Each row was made from one small tree. The marks that hang from a mark follow it in brackets, in the order of their numbers. Every link used is in the known rows. Write each row's tree.
Known rows:
Z34[Z824]: [-0.77 -1.15 -0.82 -2.47  1.15 -0.48  0.42  0.44  1.19  0.30  1.49  1.77
  2.52  2.06  0.38 -0.08 -0.43 -1.14 -1.13 -1.42 -0.08]
Z824[Z34 Z452[Z737[Z804[Z720] Z810]]]: [-2.77 -0.91  5.07 -4.12  1.81  2.43  1.56  1.27  3.79  2.00  0.43 -3.65
  2.47 -2.51 -0.51  1.27 -0.40 -2.93  0.42 -2.76  2.25]
Z824[Z34 Z452[Z737]]: [-0.17 -1.62  1.19 -1.81  1.47  2.47  1.31  3.93  1.87 -1.48  2.36 -2.84
  2.64 -0.96 -1.07  0.36  1.58 -4.88  0.25 -3.56  2.09]
Z737[Z452[Z824] Z804[Z720] Z810]: [-2.86  0.14  6.60 -3.63 -0.68 -1.79  1.31 -5.35  1.00  5.84 -0.97 -0.48
  0.16 -2.62  2.46  2.85 -4.23  3.89  1.51  1.92 -1.21]
Z452[Z737]: [ 0.51 -1.27  1.25 -1.27  1.61 -0.11  0.74  3.12  0.24  1.85  0.23 -0.60
  1.16 -2.01 -0.06  1.81 -1.61  0.48  0.82 -1.64 -0.55]
Z452[Z737[Z804[Z720]] Z824]: [-0.27 -0.76  4.13 -3.55  1.66 -1.59  2.45  1.20  0.69  4.66 -0.46  1.16
  0.07 -3.24  1.87  2.11 -2.03  2.40  1.96 -0.10  0.00]
Z810[Z720[Z452[Z737 Z824[Z34]]]]: [-3.36 -0.82 -0.43 -2.64  1.50  0.49  1.90  2.00  0.61 -1.66 -1.28 -0.32
  2.02 -4.19  2.04  2.33  1.37  0.27  2.83 -0.79 -0.01]
Z804[Z720[Z810]]: [-0.81  3.24 -0.07 -1.79  1.25  0.67  0.48 -2.34  0.41 -1.07 -0.51  0.17
 -0.78 -0.09  0.10  0.06  0.40  2.20 -1.17 -0.30  0.58]
Z452[Z824]: [ 0.24 -0.50  0.38 -0.25 -0.64 -1.20  0.72  0.48 -0.97 -0.37  0.80  1.94
 -1.08 -0.84  0.29 -0.33  1.12  0.54  0.76  1.22  0.29]
Z720[Z810]: [-0.59  0.85 -0.76 -0.11 -0.24  0.98 -1.27 -0.84 -1.04 -2.02  1.62  0.38
 -0.58 -0.31 -0.96 -0.05  0.75  1.60 -1.38  0.42  1.09]
Z720[Z452[Z737 Z824] Z810]: [-1.57 -1.55 -0.31 -3.10 -0.84  0.73  1.42  2.33 -1.68 -1.92  3.86  1.08
  1.25 -3.75  0.91  2.37  0.24  5.45  1.08  0.27  0.09]
Z737[Z452 Z810]: [-1.70 -0.74  3.24 -0.92 -1.07 -0.50 -0.48 -2.77 -0.03  2.27  0.27 -1.71
  1.01 -1.41  0.12  2.27 -3.20  1.66  0.52  0.62 -1.77]
Z720[Z452[Z737[Z810]]]: [-2.93 -2.20  1.91 -3.57 -0.28  0.78  1.56  1.98  0.93  1.32  0.92 -1.55
  2.50 -4.03  0.91  3.05 -2.06  4.15  1.68 -0.49 -1.36]
Z810[Z720[Z452[Z737[Z804] Z824[Z34]]]]: [-3.88 -1.18  1.00 -3.27  1.28  0.45  2.00  1.18  1.06  0.08 -1.58 -0.45
  2.21 -4.54  2.80  2.69  0.42  0.71  3.00 -0.41  0.35]
Z810[Z720[Z452]]: [-3.56  0.33 -1.49 -1.77  0.64  0.26  0.74 -0.52  1.08 -1.82 -1.68 -0.86
  1.52 -2.64  1.78  1.53  0.66  0.96  1.65  0.68 -0.85]
Z737[Z452[Z824[Z34]] Z810]: [-1.94 -1.24  3.50 -0.95 -1.23 -0.02  0.30 -2.13 -0.72  0.92  0.57 -0.64
  0.72 -1.82  0.65  1.69 -0.98  0.47  1.43  0.03 -0.23]
Z737[Z804 Z810[Z720[Z452]]]: [-6.66 -0.64  4.48 -3.80 -0.25  0.17 -0.21 -3.32  2.92  3.50 -2.90 -1.88
  1.21 -4.68  1.55  2.54 -2.38  3.01  1.52  2.46 -0.13]
Z720[Z452 Z810]: [-2.19 -0.10 -1.58 -1.78 -1.53  1.89  0.26 -0.64 -1.13 -3.13  3.05 -0.12
  1.07 -1.50  0.82  1.30  0.59  4.54 -0.21  0.64  0.31]

Which tree is each row?
[-0.37 -2.26  0.08 -4.21  1.92 -0.30  1.03  3.30  2.54  0.31  3.83 -0.11
  3.82  1.01 -0.95  0.48 -0.79 -2.99 -1.18 -2.26 -0.14]  Z34[Z824[Z452[Z737]]]
[-2.62 -1.99  5.79 -3.21  0.98 -0.18  0.16  0.90  1.89  5.83 -1.02 -1.40
  1.19 -4.04 -0.03  2.80 -3.90  2.25  1.02 -0.10 -0.10]  Z452[Z737[Z804 Z810]]
[-3.76 -1.56  4.35 -3.59  1.85  2.20  0.60  1.78  3.78  1.18 -0.04 -3.89
  2.71 -3.49 -0.79  1.48  0.10 -4.18  0.73 -2.10  2.31]  Z824[Z34 Z452[Z737[Z804 Z810[Z720]]]]
[ 0.21 -1.88  1.56 -1.39  1.42  0.39  1.80  3.91 -0.66  0.29  0.65  0.86
  0.85 -2.56  0.54  1.13  1.16 -0.99  1.89 -2.41  1.40]  Z452[Z737 Z824[Z34]]
[-2.37 -2.74  2.99 -5.44  1.58 -0.28  0.55  1.89  3.63  2.88  3.08 -0.67
  3.83 -0.31 -0.82  1.04 -2.27 -1.81 -1.11 -1.16  0.09]  Z34[Z824[Z452[Z737[Z804 Z810]]]]
[-2.83 -2.68  6.07 -3.28  0.79  0.38  1.14  1.66  1.05  4.24 -0.66 -0.03
  0.89 -4.58  0.68  2.14 -1.19  0.86  2.13 -0.85  1.87]  Z452[Z737[Z804 Z810] Z824[Z34]]
[-3.80 -3.21  3.98 -4.33 -0.68  1.18  2.33  1.57  0.72  2.32  0.83 -0.39
  2.38 -4.86  2.33  3.03 -1.03  3.65  2.78 -0.63  0.71]  Z720[Z452[Z737[Z804 Z810] Z824[Z34]]]
[ 0.86 -1.03  0.60  0.23 -0.83 -0.13  1.21 -0.96 -2.00 -0.55  1.62  0.43
  0.98  0.06  1.84  1.26  0.07 -0.87  1.51 -1.08 -0.07]  Z737[Z452[Z824[Z34]]]
[-1.95 -2.03  3.86 -2.29  1.07  0.53  1.06  2.90  0.42  1.51 -0.23  0.01
  0.57 -4.09 -0.43  1.52  0.29 -0.03  1.77 -1.49  1.21]  Z452[Z737[Z810] Z824[Z34]]
[-3.26  0.03  6.60 -3.43 -0.36 -0.34  1.52 -5.11  1.08  4.84 -1.38 -0.90
  0.79 -2.37  2.72  2.66 -2.92  2.28  1.82  0.25  0.19]  Z737[Z452[Z824[Z34]] Z804[Z720] Z810]
[-3.77 -1.76  5.61 -3.75  1.37 -1.65  0.55  0.95  1.64  4.85 -1.90  0.03
  0.23 -5.98  0.45  2.75 -2.31  1.91  2.29  1.56 -0.09]  Z452[Z737[Z804 Z810[Z720]] Z824]
[-0.97 -0.78  3.15 -3.47  2.05  2.32  2.08  2.06  3.02  1.01  1.08 -3.03
  2.64 -1.31  0.33  0.96  0.37 -3.78  0.42 -3.40  2.36]  Z824[Z34 Z452[Z737[Z804[Z720]]]]
[-1.62  1.30  0.26 -4.05  0.89  0.44  2.62  0.14 -0.14 -0.93  1.38  0.78
  0.60 -2.87  1.64  2.06  0.05  5.28  0.86 -0.41 -0.22]  Z804[Z720[Z452[Z737 Z824] Z810]]
[-2.90  0.84  2.35 -3.58 -0.14  1.40  1.93 -2.93  0.66  0.97  0.18  0.35
  0.65 -1.71  3.02  1.41 -0.01  3.63  0.94 -0.08  1.93]  Z737[Z804[Z720[Z452[Z824[Z34]] Z810]]]
[-0.95 -2.64  1.53 -4.78  1.74 -0.44  1.05  2.49  2.88  2.05  3.58 -0.11
  3.97  0.68 -0.19  0.85 -1.70 -2.51 -1.02 -1.80  0.17]  Z34[Z824[Z452[Z737[Z804]]]]
[-2.00 -0.56 -1.31 -1.94 -2.03  0.86  0.85 -0.24 -1.92 -3.46  3.78  1.46
  0.28 -2.12  0.98  0.95  1.51  5.05  0.43  1.57  0.57]  Z720[Z452[Z824] Z810]
[-1.31 -0.27  2.79 -3.51  1.91  2.80  1.45  1.62  2.48 -0.01  1.93 -2.82
  2.36 -1.43 -0.19  0.93  0.72 -3.00 -0.22 -3.16  2.94]  Z824[Z34 Z452[Z737[Z804[Z720[Z810]]]]]
[-3.19 -0.41 -0.68 -2.65  1.60  0.13  1.27  1.50  1.20 -0.67 -1.54 -1.25
  2.23 -3.80  1.68  2.72 -0.40  1.20  2.11 -0.38 -1.18]  Z810[Z720[Z452[Z737]]]
[-6.84 -0.91  4.64 -3.67 -0.31  0.70  0.39 -2.84  2.47  2.50 -2.77 -1.31
  1.13 -4.95  1.83  2.20 -0.74  1.97  2.15  1.77  1.03]  Z737[Z804 Z810[Z720[Z452[Z824[Z34]]]]]
[-1.88  2.14 -0.58 -3.21 -0.22  0.55  2.12 -1.87 -0.21 -2.19  1.23  1.01
 -0.09 -1.56  1.78  0.91  1.02  5.03  0.28  0.57  0.11]  Z804[Z720[Z452[Z824] Z810]]
